What can hang from each mark
kovu: duru gafe vipok
gafe: duru fubor kovu
vipok: fubor gerenan
fubor: duru kovu vipok
duru: kovu

Every row comes from one small tree of marks. The marks that hang from a mark follow it in brackets, in alphabetical order. Every link used is in the known rows. Which tree was each row made from?
Known rows
kovu[duru gafe[fubor] vipok]: [-3.19, -0.07, 0.93, -1.16, -1.71, 0.45, 1.51, 0.46, -0.12, 1.96, 1.79, -0.88, -0.88, 7.02, 0.00, -0.62, 1.47, 5.06, 2.30, 1.70]
kovu[duru gafe vipok[fubor gerenan]]: [-2.23, -3.19, -0.58, -2.56, -2.88, -1.80, -1.10, -0.38, -5.13, 2.03, -4.11, -7.17, -0.34, 0.75, -1.42, 2.04, 2.39, -0.38, 2.85, 3.33]
gafe[duru fubor kovu[vipok[gerenan]]]: [-2.86, 0.64, 4.49, 0.87, -4.55, -0.04, -1.71, -0.18, -0.36, -1.17, -1.58, 1.14, 0.23, -1.97, -1.20, -2.61, 0.28, 2.63, 1.95, 4.05]
duru[kovu]: [2.58, 1.60, -0.20, -1.98, 1.66, 1.37, -0.49, -0.62, 2.73, -1.03, 0.14, 3.83, -0.34, -1.13, -1.53, 1.79, -0.56, 0.22, -2.24, -3.25]
vipok[fubor[duru] gerenan]: [2.38, -0.78, -4.25, 0.46, -1.51, -2.35, -4.29, -0.94, -1.30, -0.32, -5.42, -0.35, 4.60, -3.31, -2.85, 1.44, 0.76, -5.67, -2.28, -0.86]
fubor[duru[kovu[gafe]] vipok]: [7.75, 0.88, -1.69, 1.25, 5.87, -1.05, 3.32, -2.05, 4.02, 2.94, 4.17, 1.24, -0.39, 1.47, 0.51, -1.67, -1.76, -1.78, -1.96, -5.48]
duru[kovu[vipok]]: [0.56, 1.37, 0.63, -1.04, 0.99, 0.26, -0.22, 0.83, 1.18, -0.11, 2.11, 3.64, -1.85, -0.13, 0.18, 2.47, -2.79, 2.76, 0.66, -0.33]
duru[kovu[gafe]]: [5.12, 0.25, 0.41, -3.59, 3.53, 0.92, 1.03, -1.20, 3.78, 0.35, 1.75, 0.77, -1.50, -1.20, -1.19, 0.08, 0.63, 0.88, -1.34, -3.95]
vipok[fubor[duru[kovu]] gerenan]: [4.23, 0.25, -2.29, -0.68, 0.30, -0.16, -5.01, -1.42, -2.61, -1.08, -4.33, -1.41, 2.35, -5.80, -2.20, 1.08, 0.71, -5.20, -3.65, -1.56]
vipok[gerenan]: [1.18, -0.47, 0.17, -1.11, -0.57, -0.43, -1.91, -1.21, 0.54, -1.93, -4.12, 1.84, 1.13, -2.08, -1.72, 2.26, 0.89, -2.66, -0.62, -0.59]
vipok[fubor[duru kovu[gafe]] gerenan]: [1.66, -1.81, -3.50, -0.16, 1.76, -1.29, -2.14, 0.71, -2.52, -0.23, -1.88, -5.00, 2.38, -4.81, 0.33, -1.24, 1.61, -5.27, -1.73, -0.57]
duru[kovu[gafe vipok[gerenan]]]: [3.19, -0.60, 3.65, -2.63, 2.44, 0.53, -0.88, -1.13, -1.20, -0.27, 0.35, -2.89, -3.53, -3.83, 0.76, 0.56, -0.04, 1.49, 1.83, 0.87]
gafe[duru]: [0.15, 0.18, -1.74, -0.71, -4.25, 0.28, 1.50, 1.84, 5.08, 0.29, -0.96, 5.17, 0.17, 1.74, -1.66, 1.11, -0.68, 1.77, -1.92, -1.60]
duru[kovu[vipok[gerenan]]]: [1.18, 0.52, 2.93, -1.15, 0.64, 0.72, -2.13, -0.18, -1.83, -1.77, -0.95, 0.19, -2.34, -3.87, 0.79, 2.25, -1.37, 0.52, 0.90, 1.51]
gafe[fubor[duru] kovu]: [1.83, 3.04, -1.78, 2.63, 0.51, -1.82, -2.26, -0.81, 1.88, 0.09, 2.26, 5.64, 5.55, 0.96, -2.59, -3.36, -1.20, -1.24, -1.12, -2.83]
kovu[vipok]: [-1.34, 0.09, -1.33, 0.05, -0.91, -1.89, 0.44, 1.44, 2.34, 0.67, 1.19, 4.93, 0.26, 1.95, -0.45, 2.97, -2.93, 2.55, 2.04, 0.37]
duru[kovu[vipok[fubor]]]: [-0.55, -0.07, -1.30, -1.75, -0.20, -0.59, -2.21, -0.18, 0.47, -0.54, -0.84, 0.64, -0.37, -2.29, -1.91, 3.31, -0.98, 1.59, -0.06, 0.69]
kovu[duru gafe[fubor]]: [-1.01, 0.13, -0.21, -2.28, -1.14, 1.32, 1.31, -1.20, 1.38, 0.99, -0.28, -0.47, 0.66, 6.45, -1.56, -0.98, 3.72, 2.18, -0.66, -1.23]
duru[kovu[gafe vipok]]: [2.73, 0.11, 1.38, -2.41, 2.89, -0.26, 1.37, 0.25, 2.45, 1.24, 3.76, 0.39, -3.07, -0.49, 0.46, 0.78, -1.56, 3.98, 1.44, -0.88]
kovu[duru]: [-1.43, 0.45, -2.47, -1.06, -2.50, 0.00, 1.25, 1.01, -0.18, 1.39, -0.79, 2.98, 1.23, 5.30, -1.27, 2.69, -0.07, -0.27, -0.21, -1.85]

Write each row's tree
[0.23, 0.64, -4.56, 2.07, -0.53, -5.77, -2.37, 1.16, -1.40, 2.91, 1.52, 3.10, 5.18, -1.40, -2.89, 0.32, -4.05, -1.31, 2.21, 0.11]  gafe[kovu[vipok[fubor[duru]]]]
[1.75, -1.33, -0.97, -3.43, 1.50, -1.15, -0.68, -0.77, 1.22, 1.18, 0.42, -2.69, -1.51, -2.40, -1.99, 1.74, 0.32, 2.72, 0.65, 0.27]  duru[kovu[gafe vipok[fubor]]]
[-5.31, 0.17, 1.97, 2.76, -0.37, 3.12, 1.32, -1.80, -3.61, -2.29, -2.16, -2.79, -0.13, 3.55, 2.11, -1.05, 2.73, -3.08, -0.93, 1.82]  gafe[fubor[kovu[duru] vipok[gerenan]]]
[-1.93, -2.05, 2.37, -0.25, -1.75, 1.17, 2.19, 3.96, -0.77, -0.16, 1.10, -3.21, -3.89, -2.43, 3.70, -1.05, -0.28, 2.41, 1.68, 3.22]  fubor[kovu[gafe[duru] vipok[gerenan]]]
[-1.50, -1.68, 0.95, 0.33, 2.25, 0.85, 4.21, -0.78, -3.31, 0.68, -0.08, -5.65, -1.89, 2.38, 2.74, -0.72, 2.13, -3.65, 1.01, -0.04]  fubor[kovu[duru gafe] vipok[gerenan]]
[-0.32, -0.84, -1.14, -1.34, -1.23, 1.57, 3.80, 3.39, 3.92, 0.48, 2.53, 0.58, -1.81, 0.29, 1.62, -1.31, 0.38, 2.20, -1.24, -1.48]  fubor[kovu[gafe[duru]]]
[-3.17, 0.00, 2.10, 2.83, 1.89, 2.36, 0.26, -3.00, 0.25, -3.90, -1.81, -0.63, 0.15, -0.31, 1.31, -1.69, 2.51, -2.94, -1.56, 1.12]  gafe[fubor[kovu vipok[gerenan]]]
[-2.07, -0.53, -1.31, -1.75, 0.72, 1.03, 3.16, 2.72, -1.13, 1.62, 2.69, -1.81, -0.63, 4.04, 1.92, 0.00, 1.07, 0.04, 0.11, -1.73]  fubor[kovu[duru gafe]]
[-3.30, 0.95, -0.29, 0.31, -1.94, -2.85, 1.01, 1.66, -3.23, 3.19, 2.50, 2.79, 1.51, 3.71, -0.97, 1.39, -3.01, 1.28, 4.51, 0.67]  gafe[kovu[duru vipok]]
[-0.70, -1.16, 1.43, -1.87, -4.39, 0.91, -2.71, 0.46, -1.64, -1.34, -4.65, -2.72, -2.46, -5.22, -1.22, 1.94, 0.56, 0.95, -0.58, 3.15]  gafe[duru[kovu[vipok[fubor gerenan]]]]
[-4.14, -0.69, 1.21, 0.99, 0.02, 0.42, -1.24, 2.33, -3.02, -2.12, 0.01, 0.09, -1.15, -2.68, 3.03, 1.75, -1.92, -0.30, 2.15, 3.04]  fubor[kovu[vipok[gerenan]]]
[-2.51, -2.11, -2.94, -2.74, -2.59, -2.35, 1.21, 0.90, -2.05, 3.60, -0.85, -3.70, 0.22, 3.80, -1.65, 2.26, 0.98, 2.27, 2.54, 1.52]  kovu[duru gafe vipok[fubor]]
[2.83, 0.27, -3.79, 1.10, 3.59, -0.95, 1.88, 3.00, 1.64, 1.22, 4.71, 1.58, 1.48, 0.43, 2.28, -1.71, -1.65, -1.43, -1.36, -3.70]  fubor[duru kovu[gafe]]
[0.89, 1.87, 2.44, 1.26, -1.17, 3.56, 2.82, -2.60, 5.93, -1.34, -0.12, 3.02, -2.05, 2.83, -0.83, -1.93, 1.18, 2.70, -3.67, -1.81]  gafe[duru[kovu] fubor[vipok]]
[-0.08, 1.89, 1.59, 3.53, -0.37, -2.35, -3.83, -0.57, -2.74, -0.25, 0.65, 2.08, 3.69, -1.76, -0.62, -2.71, -1.85, -0.98, 2.13, 2.03]  gafe[fubor[duru] kovu[vipok[gerenan]]]
[4.47, -0.15, 0.26, 2.97, 2.96, -0.91, 0.66, -4.16, 2.23, 0.29, -0.88, -1.28, 1.72, 1.63, -0.12, -3.62, 1.79, -2.71, -1.57, -1.66]  kovu[gafe[fubor[duru vipok[gerenan]]]]
[0.73, -0.41, -2.11, 2.14, -1.01, -5.16, -4.57, -0.09, -4.42, 1.29, -1.76, -0.46, 4.69, -4.81, -2.64, -0.11, -2.65, -3.94, 2.55, 1.80]  gafe[kovu[vipok[fubor[duru] gerenan]]]
[3.39, -0.83, -0.91, 3.25, 4.81, -1.22, 2.65, -0.35, -0.41, 0.98, 2.04, -2.36, 0.44, -1.10, 3.39, -2.44, -0.78, -5.18, -0.46, -2.02]  fubor[duru kovu[gafe] vipok[gerenan]]
[3.77, 0.18, -1.79, 3.65, 1.69, -2.27, 0.31, -2.13, 0.66, 0.81, -1.38, 2.27, 2.75, 0.47, 0.11, 0.16, -1.76, -5.49, -1.15, -2.13]  fubor[duru vipok[gerenan]]
[0.59, 1.03, -4.31, 5.15, 3.44, -1.16, 3.14, 1.23, 1.94, 0.89, 3.90, 4.19, 2.03, 2.51, 2.75, -0.68, -3.55, -3.67, -1.61, -3.44]  fubor[duru kovu vipok]
[0.57, 2.20, 2.02, -1.11, -2.88, 4.32, -0.27, -0.35, 4.79, -2.41, -0.67, 3.56, -1.69, 0.62, -1.24, -1.07, 2.05, 3.72, -4.12, -1.48]  gafe[duru[kovu] fubor]
[1.47, -1.30, 3.16, 0.45, -1.20, 1.34, 2.65, -3.72, 4.57, -0.58, -2.96, -2.27, -1.57, 1.51, -0.86, -3.60, 4.22, 0.85, -1.38, 0.28]  kovu[gafe[duru fubor[vipok[gerenan]]]]
[-6.01, -0.34, 1.01, 0.74, -2.15, 1.23, -0.30, 3.69, -7.08, -0.50, -0.26, -2.22, -1.44, 1.28, 3.76, 1.87, -1.05, -0.80, 2.39, 3.53]  fubor[kovu[duru vipok[gerenan]]]
[-0.59, -2.92, -1.23, -2.63, 1.24, -0.16, -1.72, -1.05, -1.63, -1.88, -3.61, -6.08, 0.46, -5.33, -0.89, 0.26, 3.86, -3.29, -0.91, 0.63]  vipok[fubor[kovu[gafe]] gerenan]
[-2.71, 2.25, 0.70, -0.28, -2.18, 0.20, -0.65, -1.37, -1.16, 0.25, -0.03, 2.48, 3.37, 4.30, -3.17, -1.48, 1.56, 0.24, 0.40, -0.95]  gafe[fubor kovu[duru]]
[1.57, 2.19, 2.50, 1.92, 0.45, 1.48, -3.79, -0.38, -2.42, -1.89, 0.20, 0.90, -0.12, -1.96, 1.33, -1.35, -1.07, 0.47, -0.91, 1.38]  gafe[fubor[duru[kovu[vipok[gerenan]]]]]
[-3.59, -0.05, 2.70, 3.16, -1.79, 3.50, 1.87, -0.95, 1.56, -3.24, -2.36, -0.82, -1.16, 0.13, 1.70, -2.46, 2.42, -0.83, -2.55, 1.84]  gafe[duru fubor[kovu vipok[gerenan]]]
[0.16, 0.88, 1.20, -0.55, -2.81, 1.56, 1.41, 2.89, 2.64, 0.34, 1.99, 3.74, -3.35, 0.24, 0.65, 1.31, -2.87, 4.81, -0.19, 0.33]  gafe[duru[kovu[vipok]]]
[-4.14, -0.74, -0.40, -0.79, 0.09, 0.14, 3.49, 4.35, -3.04, 2.45, 4.53, -2.07, -2.26, 4.40, 3.69, 0.64, -1.41, 2.90, 3.05, 1.37]  fubor[kovu[duru gafe vipok]]
[2.05, -2.12, 1.64, -3.69, 1.29, -0.55, -2.83, -2.04, -1.86, -0.40, -2.86, -5.98, -2.11, -5.78, -1.68, 1.31, 1.86, 0.08, 0.98, 2.08]  duru[kovu[gafe vipok[fubor gerenan]]]
[1.13, 0.80, 3.01, -2.13, 2.34, 1.91, 0.06, -1.62, 2.71, -0.63, 2.80, 0.02, -2.92, 0.55, 0.00, -1.20, 0.80, 5.48, 0.41, 0.30]  duru[kovu[gafe[fubor] vipok]]
[-5.84, 0.81, 0.54, 1.77, -0.20, 1.70, -0.04, 2.07, 0.85, -2.43, 2.62, 2.61, -0.12, 1.84, 2.39, -0.03, -1.06, 3.48, 0.57, 2.37]  gafe[fubor[kovu[vipok]]]
